Known rows, with every step that occurs
s a k: [-0.405 -2.342 -2.827 -1.810 -1.957  0.569 -1.075  1.606  0.845  0.974
  0.450  0.647 -0.495  0.627  0.301  0.631 -1.796 -0.059 -0.734 -0.257
  1.126  0.088  0.537]
z n a m x s: [-0.003 -1.180  3.614 -1.145 -0.944  1.214 -0.005  0.803 -1.043  3.716
 -2.695  0.630 -0.128 -2.554 -2.390  1.717 -2.069  0.159  2.050 -0.120
 -0.060 -1.066 -0.354]
x m z k: [-0.241 -3.312  4.285 -0.682 -0.424  0.490  1.283  0.808  3.782  1.162
 -2.120  0.776  0.001 -0.120  2.142 -0.292  2.086 -0.631  0.844 -0.735
  1.773  1.653  4.353]
n z k: [ 0.206 -1.609  2.373 -0.259 -1.105 -1.726  0.092  1.664  1.130  0.341
 -1.465  1.128  0.141  0.405  0.943  2.361  0.335 -1.061  0.462 -1.327
  1.119  2.005  4.237]
a m z: [ 0.056 -0.509  2.601 -1.022 -1.055  2.842  1.334  1.025  0.383  1.759
 -1.286  1.049 -0.698 -0.809 -0.627 -1.072 -1.587 -0.378  1.293  0.188
  1.093  0.473  0.920]
x m z n: [-0.072 -2.054  2.905  0.759  0.010  3.047  0.763  0.827  4.001  0.241
 -1.795  0.569 -0.171 -0.354  0.274  0.236  1.908 -0.006  2.420 -0.557
  0.546  0.850  2.928]
a n z s: [ 0.775 -0.538  0.951  1.692  0.155  0.992 -0.669  1.025 -5.068 -0.247
 -0.968  1.191 -1.039 -0.873 -1.161  3.192 -0.766 -0.769  2.082 -0.613
 -0.936  0.137  2.951]
n a m z k x s: [ 0.092 -0.710  6.395 -2.421 -2.591 -0.279  0.891  0.816  3.588  3.015
 -2.587  0.197  0.498 -2.794  1.388  0.335 -0.145 -0.582  2.074 -0.445
  0.729 -0.403  3.336]
s a k x m z n: [-0.585 -0.553  0.051 -1.150 -2.171  2.988 -0.207  0.769  2.954 -0.227
  0.109 -0.351 -0.235 -1.242  1.835 -0.623  1.742  0.961  1.957 -1.457
  0.539 -1.455  1.883]
k x s a m: [ 0.225  0.550 -0.589 -3.148 -1.508  1.627 -0.258  0.547  2.084  1.516
 -1.240  0.673  1.794 -1.139  0.381 -0.302 -0.341 -0.140  1.539  0.783
 -0.838 -1.993  1.703]
m z n a k: [-0.424 -1.996  3.213  0.208 -2.590  1.290 -0.148  2.092  1.740  1.232
 -0.529  0.051 -1.905 -1.259 -0.599  1.864 -1.618  0.070  1.399 -1.508
  1.519  1.148  0.084]
s a: [-0.266 -2.927 -2.612 -0.884 -0.879 -0.949 -0.593  1.831  4.892  0.688
 -0.010  0.528  0.131  1.011  0.354  0.631 -0.411 -0.325  0.008  0.527
  1.041  1.283  1.590]
x k t: [-0.338 -1.539 -0.296 -0.165 -0.452  0.231 -0.903  0.497 -2.707 -1.394
  2.222  1.049  1.285 -0.172 -0.204 -1.750  0.940 -0.946  0.538  0.446
 -0.440  2.015 -0.382]
k x m: [ 0.278 -3.163 -2.967 -0.766  0.190  2.255  0.136  1.324  0.814 -0.909
 -0.781  0.916  0.290  0.057  0.560 -2.057  2.056 -0.293  0.964 -0.018
 -1.185 -0.355  4.100]
z s a m x: [-0.010 -0.949  0.449 -0.840 -0.624 -0.493 -0.144  0.944 -3.046  2.228
 -0.583  0.193 -0.471 -1.080 -0.892 -0.823 -0.284  0.444  0.554  1.386
  0.731 -0.955  0.949]
n x s a k: [-0.253 -0.263  1.367 -2.109 -2.197  2.561 -1.453 -0.177  2.935  2.120
  1.267  0.421  0.528 -0.012  0.094  2.898 -3.114  0.256  2.427 -0.582
  0.676 -1.399  0.488]
n a k x s: [ 0.049 -2.334 -0.637 -2.535 -2.404  0.858 -0.899  1.331 -0.735  0.736
  0.055  0.616 -0.455 -1.341  0.029  1.401 -2.268 -0.413  1.173 -0.535
 -0.572 -0.944  2.457]
s a m z: [-0.203  0.016  0.588 -1.157 -1.497  1.082  0.984  0.809  2.327  2.384
 -0.879  0.532 -0.306 -0.633  0.522 -0.638 -1.634  0.239  0.806  0.568
  1.878  0.503  0.333]
z s a m: [ 0.203 -1.142  0.525 -0.548 -0.795  0.556 -0.750  1.774 -1.308  1.364
 -1.537  0.457  0.564 -0.431 -0.513  0.583  0.054  0.255  0.500  2.218
 -0.100 -0.138  1.497]
x s a n z k: [ 0.000 -0.155  2.438 -1.245 -1.167 -1.006 -0.463 -0.031  1.889  2.817
 -2.261  0.895  0.772 -1.018  1.365  4.669 -1.028 -0.979  1.319 -1.955
  0.476 -0.136  2.775]
n z s: [ 0.752 -0.697  1.616  1.251 -0.123 -0.615 -0.347  1.576 -3.753 -1.573
 -0.145  0.993 -0.496  0.178 -0.400  2.713  0.095 -0.681  1.657  0.339
  0.120  1.607  4.473]
m x k: [-0.581 -3.385  1.661 -0.614  0.446 -0.972 -0.265  0.359 -2.163  0.580
  1.404  0.915 -0.389 -0.343 -0.004 -2.237 -0.182 -0.678  0.631 -0.989
  0.227  0.151  1.729]
k t: [ 0.183 -1.311 -3.099 -0.342 -0.814  0.910 -0.635  1.301  0.200 -1.245
  1.068  0.975  0.473  0.344 -1.176 -0.417  0.019 -1.055  0.622  0.773
  0.538  2.401  0.033]
k x s a n: [ 0.069 -0.280 -2.347 -1.941 -1.004  1.195 -1.123  0.325  4.213  0.954
 -0.890  0.533  0.842 -0.966  0.098  0.795 -0.503 -0.731  2.464 -0.750
 -1.586 -2.354  1.883]
a m: [ 0.162 -1.569  0.006 -1.175 -0.598  2.362  0.340  1.560 -1.308  1.931
 -1.897  1.480  0.119 -0.041 -1.316 -0.459 -1.488 -0.395  0.302  0.815
 -0.246  0.070  0.877]

Rows
[-0.088  1.119 -0.997 -1.980 -2.617  3.119 -1.837 -0.657  1.028  0.877
  3.067  0.322  1.099 -0.517 -0.291  2.075 -2.018  0.091  1.864 -0.126
  0.977 -0.554 -2.013] => n x s a k t
[ 0.373 -0.127 -0.813  0.306 -1.116 -0.044 -0.454  0.579 -3.428  0.177
 -0.105  1.164  0.096 -1.209 -0.050  2.269 -0.115 -1.298  0.771 -1.602
  0.376  1.530  0.145] => a n z k t
[ 0.392  0.220 -0.818 -0.610 -0.643  0.512 -0.366 -0.333  0.714  1.907
 -0.920  1.162  0.040 -0.915  0.297  3.973 -2.375 -0.675  1.887 -1.063
 -0.229 -0.554  1.519] => x s a n z
[-0.024 -0.972 -3.505 -1.419 -1.658  2.878 -1.033  1.138 -3.840 -1.020
  1.933  1.050 -0.253 -0.028 -1.142 -0.410 -1.525 -0.740 -0.072 -0.190
  0.772  1.017 -1.088] => a k t
[-0.429 -1.632 -0.274 -0.459 -0.133 -0.378 -0.698 -0.305 -3.855 -0.882
  3.190  0.777  0.180 -0.721 -0.501 -2.762  0.410 -0.699  0.857 -0.616
  0.481  1.358 -0.631] => m x k t
[ 0.144 -2.639  1.286  1.027 -1.065  0.883  0.604  1.807  3.911 -0.117
 -1.414 -0.242 -0.814 -1.556  0.738 -0.414  2.283  0.416  2.784 -0.885
 -0.016  0.863  3.057] => k x m z n a
[-0.138 -0.293  4.338 -1.459 -2.974  2.267 -0.432  1.031  2.712  0.261
 -0.306 -0.166 -0.631 -2.541  0.022  2.140 -0.918 -0.205  3.236 -1.741
  0.274 -1.008  2.083] => m z n a k x s
[-0.257 -2.587 -3.407 -0.392 -0.403  0.233 -0.906  1.349  2.433  1.805
 -1.010  0.678 -0.412  0.131 -0.629  0.893 -1.078 -0.471  0.606 -0.678
 -0.295 -0.120  0.103] => s a n
[-0.331 -1.807  1.610 -0.374 -1.106  1.916  0.036  0.583 -1.911  0.540
 -0.088  0.175 -1.065 -0.570  1.909  0.509  0.278  0.598  0.980  0.527
  1.396 -0.206  3.141] => x m z s a k
[-0.193  2.740  4.261 -2.115 -2.160  3.008  0.159  0.118  5.791  1.278
 -1.658 -0.100  1.626 -2.182  0.523  0.307  0.589  0.108  3.522 -0.317
 -0.104 -1.951  1.344] => k x s a m z n
[ 0.010 -1.817  3.217  0.865 -0.218  3.230  0.828 -0.109  3.274  1.062
  0.190  0.597 -0.783  0.135  0.456 -0.333  0.273  0.436  3.344 -0.641
  1.168  0.578  2.281] => n x m z
[-0.040 -1.537 -0.260 -1.635 -0.420  1.787  0.528  0.906 -2.974  2.462
 -0.709  1.213 -0.937 -0.738 -1.791 -2.067 -1.902 -0.067  0.375  0.040
  0.493 -0.775  0.204] => a m x
[-0.216 -0.936  1.541 -0.835 -1.578  4.712  0.121  0.821  0.096 -0.801
 -0.345  0.272 -0.463 -1.377  0.721 -1.298  1.637  0.293  2.376 -1.733
 -0.186 -1.571  2.556] => a k x m z n
[-0.075 -1.503 -1.908 -1.380 -1.269  0.705  0.051  1.543  1.080  2.305
 -1.265  0.887  0.296  0.006 -0.452 -0.305 -0.888  0.109 -0.241  1.272
  0.477 -0.035 -0.003] => s a m
[ 0.145 -0.668  1.831 -2.811 -0.180  2.838  0.684 -0.248 -2.258  2.991
 -1.612  1.423  0.232 -1.304 -1.878 -0.460 -2.493 -0.507  1.502  0.269
  0.092 -1.612  1.272] => a m x s
[-0.116 -0.101  6.009  1.342 -1.322  3.008 -0.270  0.756  6.814  0.317
  0.264  0.043 -0.225 -0.071 -1.037  1.579  0.449  0.079  4.470 -1.456
  1.015  0.967  1.038] => m z n x
[-0.110  2.133  4.311 -2.941 -2.536  0.672  0.554 -0.587  3.123  2.419
 -1.101  0.392  2.239 -2.034  1.660  0.813  0.107 -0.654  1.237  0.565
  2.249  0.873 -0.104] => x s a m z k t
[-0.561 -2.040  3.686  0.651 -1.182  1.281  0.192 -0.354  4.529  3.718
 -1.283 -0.185 -0.179 -0.851  2.027  1.148  0.882  0.452  2.588 -2.015
  1.092 -0.586  0.828] => s a n x m z k
[-0.077 -2.893  1.097 -0.043  0.324  2.780  1.338  0.569  1.832  0.300
 -0.813  0.967 -0.876  0.177  0.938 -0.804  0.407 -0.264  1.309 -0.156
  0.964  1.268  3.603] => x m z
[-0.374 -0.749 -5.350 -1.835 -2.411  1.052 -1.430  1.134 -1.814 -0.355
  2.513  0.493  0.048 -0.055  0.007  0.132 -1.320 -0.198 -0.814  0.532
  1.487  1.124 -1.839] => s a k t
[ 0.102 -0.118  0.474 -2.564 -1.239  1.788  0.038  0.458  2.083  2.765
 -2.017  1.090  1.472 -0.720 -0.107  1.126 -1.838 -0.137  0.930  1.434
 -0.070 -0.901  1.025] => x s a m
[-0.763 -1.607  0.797 -1.490 -0.549 -1.055 -0.020  0.039 -3.165  2.774
  0.541  0.639  0.192 -1.141  0.458 -2.326 -0.572  0.459  0.028 -0.302
  0.502 -0.990 -0.903] => s a m x k
[-0.451 -1.320  3.439 -0.846 -0.108 -1.489 -0.666  0.309 -5.768  1.879
  0.452  0.305  0.389 -1.520 -0.112 -1.810  0.236  0.493  0.847  0.901
 -0.016 -1.381  0.711] => z s a m x k
[ 0.093 -0.801 -0.166 -3.218 -1.816  3.198 -0.969  0.492 -0.635 -0.306
  0.260  0.994  0.542 -0.697 -0.174  0.218 -1.286 -0.888  1.864 -0.805
 -0.892 -1.898  3.250] => a k x s
[ 0.311 -1.613  4.526  0.674 -1.063  0.546  0.816  1.944 -2.785  1.915
 -1.697  0.226 -1.436 -1.776 -0.828  0.767 -0.981 -0.020  1.685  1.355
  1.067  1.262  1.735] => n a m z s
[-0.429  0.124  1.260 -0.656 -0.628 -0.707 -0.934 -0.234 -8.225  0.668
  2.389  0.160  1.043 -2.077 -0.258 -2.612  0.944  0.393  0.692  1.656
  0.125 -0.267 -1.636] => z s a m x k t
[ 0.016 -0.369 -1.296 -0.666 -1.980 -2.149 -0.733  1.303  1.671  1.006
 -0.598  0.261 -0.005 -1.009  1.715  1.504  1.048 -0.553  0.999 -2.613
 -0.105 -0.381  2.586] => s a n z k x
[-0.323  2.661  7.218  1.109 -1.948  4.387 -0.420 -0.713 -0.959  0.644
  1.804  0.269  1.464 -2.144 -1.022 -0.877  0.910  0.488  4.089 -0.721
 -0.046  0.286 -3.249] => a m z n x k t
[-0.157 -0.792  4.128  0.375 -0.908  1.759  0.116  1.447  5.727 -0.396
 -1.216  0.362 -0.202 -0.292 -0.641  0.676  0.766 -0.608  2.435 -0.711
  0.914  1.492  2.100] => m z n
[-0.181 -2.221  5.083 -0.805 -2.315 -0.970  1.244  2.002  1.374  3.556
 -2.812  0.378 -0.803 -1.602  0.584  0.540 -0.729 -0.348  0.330 -0.158
  2.009  1.750  1.172] => n a m z k
[-0.091 -2.120  0.085 -1.234 -1.269 -0.199 -0.689  1.577  1.475 -0.373
 -0.095  0.603  1.132  0.214 -0.406 -0.004  1.859 -1.450  0.162 -0.090
  1.283  2.610  0.871] => z k t
